Each row was made from one small tree. The marks that hang from a mark follow it in brackets, in the order of their numbers. Every link used is in the known rows. Write each row's tree.
In the rows, zero is written as 128.
Known rows
q796(q841(q629)): [206  81 122 175 140 143 138  93 110  72 105 101 131 157 118 150 142 119
 142  68  89 117 145 150 131 138 120 112 134 140 142 117 127 147 134 115
  98 115 129]
q62(q566): [216  96 127 173 146 108 147 107 113  87  96 108 125 163 106 163 105 149
 116 103  71 147 175 149 178 150 136 119 105 147 138 128  98 115 104  84
 132 178 120]
q656(q143 q566 q629(q842(q46 q342))): [104 120 184 152 123  73 126 158 119  76 157  81 102 178 146  95 109 105
 167 103 147 166 170  93 135  87 140 194 115 111 139  92 125  70 151 195
  80 146  82]
q46(q342 q656(q143)): [166 130 146 143 118 140 142  99 150  94 118 120 164 115 151 118 115 120
 156  99 108 119 170 137 133 124 133  94 144 121 139 121  84  99 109 134
 139 155  92]
q629(q656(q143) q842(q46 q342)): [134 127 143 152 107  72  85 152 113  98 110  88 102 132 147 130 140 141
 166 143 109 150 198 114 133 124 152 162 109 125 109 118 110 141 178 201
 107 159  57]
q86(q192(q967(q841(q629(q656)))) q342): [193  72  83 128 105 128 122 173  60 103  67 118  99 121 118 193 156 165
 136  98  69 116 149 140 131 160 115 124  86 152 116 117  91 124 151  98
 132  93 100]
q46(q342 q656(q143 q566 q629(q842))): [162 142 170 154 118 112 134 144 168  94 149 105 144 136 163  86 103 132
 183  99 148 127 156  92 124  80 124 149 160 124 133 101  97  69 131 164
 126 133 101]
q16(q992(q656(q566 q629(q842)))): [178 112 153 150 129  91 130 140 108 113 124 104  98 150 132  93  99 135
 137  58 114 166 137  99 128  94 140 149 156 141 144 122 115 125 165 126
  66 136 107]
q656(q143 q629(q842(q46 q342))): [115 118 173 147 104  86 142 143 114  97 141  90 109 174 144  99 118 107
 158 129 138 148 172  99 136 104 127 156  97 100 136 113 117  94 162 200
  93 143  72]
q46(q342 q656(q143 q566 q629)): [138 133 164 148 124 127 140 130 154  91 142 104 155 130 163  98 102 117
 174  83 136 128 158 112 135  97 130 139 166 122 154  92  84  61 103 146
 135 134 110]
q192(q967): [178  92 122 134 119 130 142  88  78  97 101 101 113 114 115 137 114 117
  87  82  46 133 147 134 156 124 148 116  97 150 105 130 102 128 111  79
 127 157 113]
q629(q656(q566) q842): [199 119 119 160 118  94  87 162 139 116 112  98  99 133 129 131 130 160
 138 101  83 152 169 120 145 117 148 166 142 174 106 129 125 151 155 131
 109 156 104]
q992(q656): [179 105 130 129 119 127 131 118  99  89 112 117 122 140 112 133 102 102
  92  65  47 152 138 130 151 123 134  98 121 126 146 125 111 136 124 101
 105 171 101]
q796(q841(q967)): [197  87 137 172 139 130 138  86  91  91 112 108 108 154 129 151 149 104
 106  84 103 120 141 131 157 130 137 100 137 123 120 116 132 151 134  92
 112 134 140]
q842(q46(q656(q143 q566)) q342 q629): [121 100 163 117 172 102 100 154 122  76 149  58 100 178 148 136 128 120
 174 118 111 157 211 148 132 121 168 188 125  78 148  87  82  85 138 177
 125 192 120]
q629(q656): [177 109 108 147 110 119 106 130 115 129  87 106 115 120 122 145 143 146
 116 105  58 140 178 151 162 151 145 125 133 162 130 143 104 164 135 117
 129 159 105]
q967(q192 q342 q841(q86 q629)): [183 153  63 134 168  95 149 104 113  55 107 124  70 235  99 182  89 124
 110 148  58  44 134 175 106 108 122 108 105 157 146 123 150 139 163  86
  52 142 122]
q842(q46 q342 q629): [139  81 117 111 142 110 120 137 103  93 115  72  87 179 107 150 132 128
 121 157  73 132 211 162 121 149 136 172  85  88 129 113  94 139 152 145
 124 190 119]
q796(q841(q86 q629(q842) q967)): [237  93 125 192 151 121 153  92 105  79 119 112  79 152 134 162 168 110
 163 107  97  93 126 121 124 110 117  95 143 115 108 108 157 160 150 148
  85 116 153]
q656(q143 q629): [121 115 167 149 109 123 159 123 122 116 117 108 135 160 140  99 115  93
 127  77 111 154 166 133 173 131 120 117 120 131 167 120 111  90 119 150
 107 130  99]
q16(q992(q656)): [184 105 132 142 133 117 135  98  89 114  96 117 115 129 121 119 111 128
 114  61  77 152 145 137 133 134 145 101 146 139 152 136 104 151 149 101
  84 161 101]
q967(q192 q841(q629)): [183 136  82 149 153 106 138 131 129  99 111 119  90 240  89 150 113 131
 101 112  80  95 130 173 144 133 109 113 101 175 152 114 132 121 133  91
  93 132 120]
q656(q143 q566 q629(q842)): [138 130 180 163 117  96 144 154 144 107 140  96 125 168 142  83 110 104
 149  72 133 166 157 100 157  92 131 163 132 143 151 108 131  78 140 160
  86 129  97]
q16(q992(q656(q143 q566 q629(q842)))): [153 125 183 152 127  85 136 137 113 106 122 105 114 146 152  80  99 115
 156  42 134 172 143  95 138  91 146 141 160 137 156 108 115  97 160 153
  59 127  86]
q841(q629(q656 q842) q967(q192)): [206 121  78 137 142  81 127 159 152 134 110 107  73 162 105 174 156 133
 150 144  98 109 154 141 139 132 110 104 115 163  87  90 148 160 169 139
 140 123 152]
q992(q656(q143 q566 q629)): [117 124 180 135 124 109 136 148 105  76 139 103 129 151 148  96  91  79
 126  25 100 173 142  98 166  94 143 134 139 122 173  87 112  67 117 146
  84 138  94]
q796(q841(q86)): [213 100 141 190 139 148 145  70  69  74  91 110 111 163 131 145 149 123
 111  93  79 108 140 138 135 119 144  94 149 117 147 144 138 146 140 117
  88 142 104]
q86(q192(q967) q342): [195  59 111 115 105 150 158 136  48 101  73 114 129 109 104 181 144 136
 104 104  76 141 155 137 134 151 121  99  75 119 117 127 108 108 147  80
 145 119  95]
q842(q46 q342 q629(q656(q143 q566))): [ 99 103 146 120 144  82  81 166 113  84 117  60  91 154 143 140 149 134
 159 128  97 155 235 148 135 141 164 203 120 106 142  81  87 110 153 186
 117 179  93]
q86(q192(q967(q841(q629(q842)))) q342): [216  77  95 131 107 119 146 169  74  95  90 126  99 144 107 178 139 157
 129 108  85 113 131 127 117 138  98 122  67 139 105 122 116 116 159  97
 110  88 102]
q967(q192 q841): [182 149 102 152 141 100 131 118 106 106 105 121  98 250  91 137 103 135
  63 120  85 103 136 165 162 121 129 109  99 171 153 135 131 122 139  74
  95 151 101]
q656(q143 q629(q842(q46(q342)))): [129 136 164 157 111  96 160 123 140 101 127 105 127 166 151  83 107 113
 155 129 160 135 177  88 134 108 108 126 115 125 132 101 120  97 150 180
 119 136  60]
q796(q841(q86(q342) q629(q656))): [224  76 106 177 147 151 136 107  78  79  90 103 103 121 148 196 188 153
 167 102  88  92 153 146 116 144 121 113 148 124 140 127 122 164 164 156
  96 107 120]
q842(q46 q342): [135  90 122 136 135 104 127 109  85  80 123  85 100 159 113 147 126 115
 118 135  77 139 170 146 123 135 144 150  93 102 128 123 109 133 137 134
 109 190  91]
q629(q656(q143 q566) q842(q46 q342)): [128 126 151 154 125  58  78 165 119  83 129  78  95 140 154 125 138 136
 175 120 119 167 194 109 131 104 168 195 125 131 109  98 117 115 166 197
  96 163  60]
q841(q967(q342)): [164  97  95 114 142 107 148  97 123  90 126 115  98 137 118 174 100  88
 105 123  71 109 164 151 136 130 136 114 111 129 103 120 129 162 138  69
 102 169 151]

Write each row's tree
[211  86 107 146  94 120 149 143  71  73  75 110  83 107  95 175 155 137
 157 125  32 103 144 127  82 120 115 118  85 104  97 118 133 112 154 151
 105 119 107] | q841(q86(q192(q967)) q629(q842(q342)))
[180 129  78 146 154 110 141 106 120  58 114 130  74 179 121 173  91 119
 135 120  45  61 136 164 104 118 126 130 117 149 146 138 128 154 139  95
  40 151 132] | q967(q342 q841(q86 q629))
[201 136  66 149 160 109 139 143 100 103 102 123  66 208 121 193 157 169
 127 142  82  68 134 171 128 135 114 107 115 161 152 124 128 132 161 136
  88 125 115] | q967(q192 q841(q86(q342) q629(q656)))
[205 119 125 145 140 114 129 116 144  98 135 101 118 159 138 119 111 151
 158 151 126 127 159 103 114 110 130 119 134 127  97 122 111 139 155 141
 146 177  98] | q629(q842(q46(q342 q656)))
[173 110 147 156 123 103 135 159 136 112 142  95 104 172 121 101 112 129
 129  91 110 153 142 107 144  97 123 173 130 151 134 122 132 107 141 131
  98 139 118] | q656(q566 q629(q842))
[157 132 154 148 139 125 128 112 154  77 132 108 158 119 154 110 107 119
 162  84 114 133 163 131 133 101 144 127 162 127 143 101  89  75 103 123
 127 160 101] | q46(q342 q656(q143 q566))
[163 103 147 139 121 114 142 116  90 126 102 107 108 140 129 108 103 125
 116  61  98 149 139 121 137 121 134 110 148 132 160 128 101 137 154 113
  86 139 108] | q16(q992(q656(q629)))
[181 111  74 131 151  98 129 140 135 126 105 104  80 151 105 185 160 123
 138 123  83 110 159 161 155 148 119  95 122 162 108  81 131 149 141 119
 145 133 159] | q841(q629(q656) q967(q192))
[154 116 137 152 137  88 138 148 139  86 144  86 103 172 134  93  99 132
 144 126 141 139 158  84 115  89 121 174 133 138 121  92 126 100 146 139
 115 152  98] | q656(q566 q629(q842(q46(q342))))
[127 118 178 150 134  99 139 123 100 105 123 101 123 137 150  87 102 106
 144  25 122 178 146 112 149 108 153 134 166 133 174 102 104  89 141 136
  65 133  95] | q16(q992(q656(q143 q566 q629)))
[165 116  94 124 126 106 118  94  82  57 108 114  89 152 122 153  64 123
  79 102  45  86 144 133 135 104 155 139  92 164 100 137  95 151 129  45
  81 147 107] | q192(q967(q342 q841))
[191  67  89 128 115 135 150 156  60  90  82 126 105 139 107 182 142 144
 122  94  71 117 135 142 126 153 104 115  71 134 125 118 101 108 139  82
 119  97 107] | q86(q192(q967(q841(q629))) q342)
[173 103  96 121  98 112 119 135  59  68  62 121 100 157 104 163  82 129
  88 106  49 108 151 132 129 125 147 117  81 146 117 130 111 132 146  40
 107 125  90] | q86(q192(q967(q342 q841)))
[172 105 151 146 136  87 137 126  94 122 119  98  92 167 139  97 104 132
 142  89 132 168 144  91 129 108 136 118 142 127 140 121 116 144 181 145
  83 146  94] | q16(q992(q656(q629(q842(q46)))))
[129  96 155 112 154 112 111 143 116  91 133  69 107 177 144 142 134 121
 163 136 107 146 214 153 135 139 154 158 114  70 145 107  79 103 146 185
 138 187 115] | q842(q46(q656(q143)) q342 q629)
[189 120 112 149 130 103 141 108 137  90 118 106 109 158 120 112 111 140
 132 153 114 121 166 108 110 122 118 125 109 140 100 119 128 142 153 127
 122 169  76] | q629(q842(q46(q342)))
[188 128 104 144 157 110 176  84  90 112 110 118  70 186 104 172 150 102
  91 142  80  97 139 157 151 121 135  63 120 126 123 111 160 123 135 103
 114 170 145] | q841(q86 q967(q192))
[215  83 119 186 157 137 159  79  92  76 112 105  89 143 133 173 170  99
 153  90  84  94 126 137 131 124 122  88 151 111 125 101 145 147 131 128
  94 125 165] | q796(q841(q86 q629 q967))
[147 145 137 164 133  69  99 145 146  87 117  91 116 130 163 106 125 142
 174 123 139 151 198  95 127 106 147 162 148 159 108  85 117 119 157 176
 115 157  52] | q629(q656(q143 q566) q842(q46(q342)))
[172 132 152 155 155  95 120 126 151  80 148  92 128 156 159 106 107 133
 177 117 150 151 168  96 120  93 141 138 145 128 115  94 116  94 142 158
 123 171  83] | q629(q842(q46(q342 q656(q143 q566))))
[118 108 138 123 110 102  82 173 129  98  99  83 104 124 130 136 148 137
 141 112  64 140 228 164 138 137 156 201 118 113 145 106  79 116 141 166
 107 156 102] | q842(q342 q629(q656(q143 q566)))
[194  98  85 151 139 125 132 122  67  91 102 115  68 114 145 179 149 153
 134 104  44  83 126 142 135 131 128 127 106 156 112 128  91 140 126 124
  94 125 122] | q192(q967(q841(q86(q342) q629(q656))))
[204 128  79 148 169 119 170 122  99  92 115 127  77 230 108 183 143 140
 115 135  83  71 118 175 122 128 100  96 100 147 159 127 143 116 150 116
  72 132 123] | q967(q192 q841(q86(q342) q629))
[191 120 102 176 150 126 148 109 112  91 113 130  80 186 117 146 133 125
 131  98  46  92 117 161 138 135 113 115 123 153 160 132 124 136 111 122
  63 150 130] | q967(q841(q86 q629))
[179 102 114 113 166 129 130 124 143 102 118  83 115 170 137 132 120 148
 149 158 107 115 206 143 121 141 131 125 134 104 130 103  80 133 136 131
 170 183 127] | q842(q46(q342 q656) q629)
[140 127 143 158 126 101  99 142 124 109 103  99 126 119 151 126 136 123
 142  64  87 167 182 142 170 133 161 150 149 165 146 107 106 110 123 140
 103 150  91] | q629(q656(q143 q566))
[148 120 184 148 113 102 114 169 141  98 160  89 127 154 153 105 112 117
 183  87 132 154 150 108 141  79 145 177 141 104 138 122 102  66 136 182
 100 140 115] | q46(q656(q143 q566 q629(q842(q342))))
[147 116 177 147 123 138 140 135 131 127 133 101 144 158 157 112 115 105
 159  77 120 156 151 128 174 119 137 106 144 118 166 130  93  88 118 156
 130 138 121] | q46(q656(q143 q629))
[143 118 137 129 132 110  98 165 144 118  96  85 109 142 140 126 140 138
 137  91  78 157 218 159 167 148 154 165 138 150 154 101  93 124 136 143
 118 155 116] | q842(q629(q656(q143 q566)))
[217  86 136 183 128 135 147 101  50  85  69 115  97 157 123 172 170 113
 122 105  98 115 139 128 140 129 136  69 143  93 134 117 152 133 148 108
 117 122 124] | q796(q841(q86(q192) q967))
[123 127 187 140 136  82 130 158 115  75 156  89 107 182 158  87  85  85
 146  55 133 187 142  68 155  76 143 148 134 116 150  77 127  76 147 174
  83 142  79] | q992(q656(q143 q566 q629(q842(q46))))
[196 128  96 174 130  85  87 177 152 105 123 114  75 174 126 135 126 159
 153  91  74 123 139 133 139 126 126 178 133 191 125 119 116 148 140 129
  72 129 123] | q967(q841(q629(q656(q566) q842)))
[119 122 163 144 158 108 135 127 134  82 149  82 133 158 175 103 100 115
 181  99 163 150 166 101 137  99 142 144 160 117 149  77  96  63 116 157
 141 160  98] | q842(q46(q342 q656(q143 q566 q629)))
[147 126 148 156  93  77  81 169 134  92 119  99 109 110 139 124 137 142
 161 102  88 151 186 123 130 107 156 194 124 139 110 116 110 116 156 179
  88 143  71] | q629(q656(q143 q566) q842(q342))
[168 157  74 119 151  91 126 113 113  64 109 122  92 248  93 162  62 130
  66 145  78  76 151 167 127 105 138 122  92 168 137 136 137 144 165  50
  75 151  96] | q967(q192 q342 q841)
[186  98 135 140 135 100 110 139 115  95 145  87  98 167 131 142 121 139
 156 148 104 141 159 118 114 106 141 149 109  97 104 135 110 135 161 163
 121 181 102] | q629(q842(q46(q656) q342))
[175  96  80 116 109 111 128 140  77  60  72 120 100 147 100 175  93 125
 117  96  46 100 149 140 115 133 131 117  83 150 116 113 112 129 143  56
 107 109 107] | q86(q192(q967(q342 q841(q629))))
[229  60 115 174 136 162 166 117  62  64  74 113 121 149 119 196 180 136
 161  99  96 107 141 146 100 149 103  84 127 100 155 124 143 128 164 129
  99  95 113] | q796(q841(q86(q192 q342) q629))
[135 118 173 145 115 107 149 113  93 121 106 112 129 136 145  93 106 106
 137  45 117 163 149 119 150 123 140  99 149 130 175 120 100 111 148 145
  77 128  89] | q16(q992(q656(q143 q629)))
[155 144 130 159 109  81 107 132 144 102 101 104 119 126 159 108 130 148
 167 144 131 133 201 100 130 127 135 130 129 154 104 102 115 140 164 183
 130 151  44] | q629(q656(q143) q842(q46(q342)))
[191  94  73 125 112 122 130 138  67  76  43 105  87  87 116 203 140 143
 160 117  26  97 170 141 101 138 137  98 118 140 109 108 114 146 159 115
 126 119 113] | q841(q86(q192(q967(q342))) q629(q656))
[139 124 166 139 134 108 130 127 105  67 130 110 136 141 138 111  92  81
 122  24  73 176 145 119 161 102 154 123 134 127 161  92 115  85 110 123
  81 164  84] | q992(q656(q143 q566))
[164 115 131 147 117 105 151 130 137 107 126 101 107 171 130  99 110 139
 134 152 136 126 165  93 118 110 104 135 116 130 116 118 121 128 156 147
 128 144  90] | q656(q629(q842(q46(q342))))
[ 97 101 177 136 148  97 114 147 102  78 167  63 112 168 161 122 112 106
 182  97 138 165 163 116 140  96 159 175 135  87 150  90  92  65 126 184
 115 170 109] | q842(q46(q656(q143 q566 q629)) q342)
[231 105 109 169 155 101 150 110 124  83 117 101  94 199 109 166 147 115
 136 115 128  98 133 128 127 114 110  97 119 136  99  89 165 146 172 115
 115 100 142] | q796(q841(q629(q842) q967(q192)))
[182 122  64 117 182 104 179  91 119  69 116 110  69 174 102 206 124  91
 133 151  67  66 147 165 108 117 115  75 113 129 113  92 161 143 154 101
  93 153 164] | q841(q86 q629 q967(q192 q342))
[155 104 147 148 100 100 124 165 128  92 145  92  96 159 115 112 112 130
 131 107  97 138 148 108 123  91 124 201 115 121 123 125 119 104 147 146
  86 141 113] | q656(q566 q629(q842(q342)))
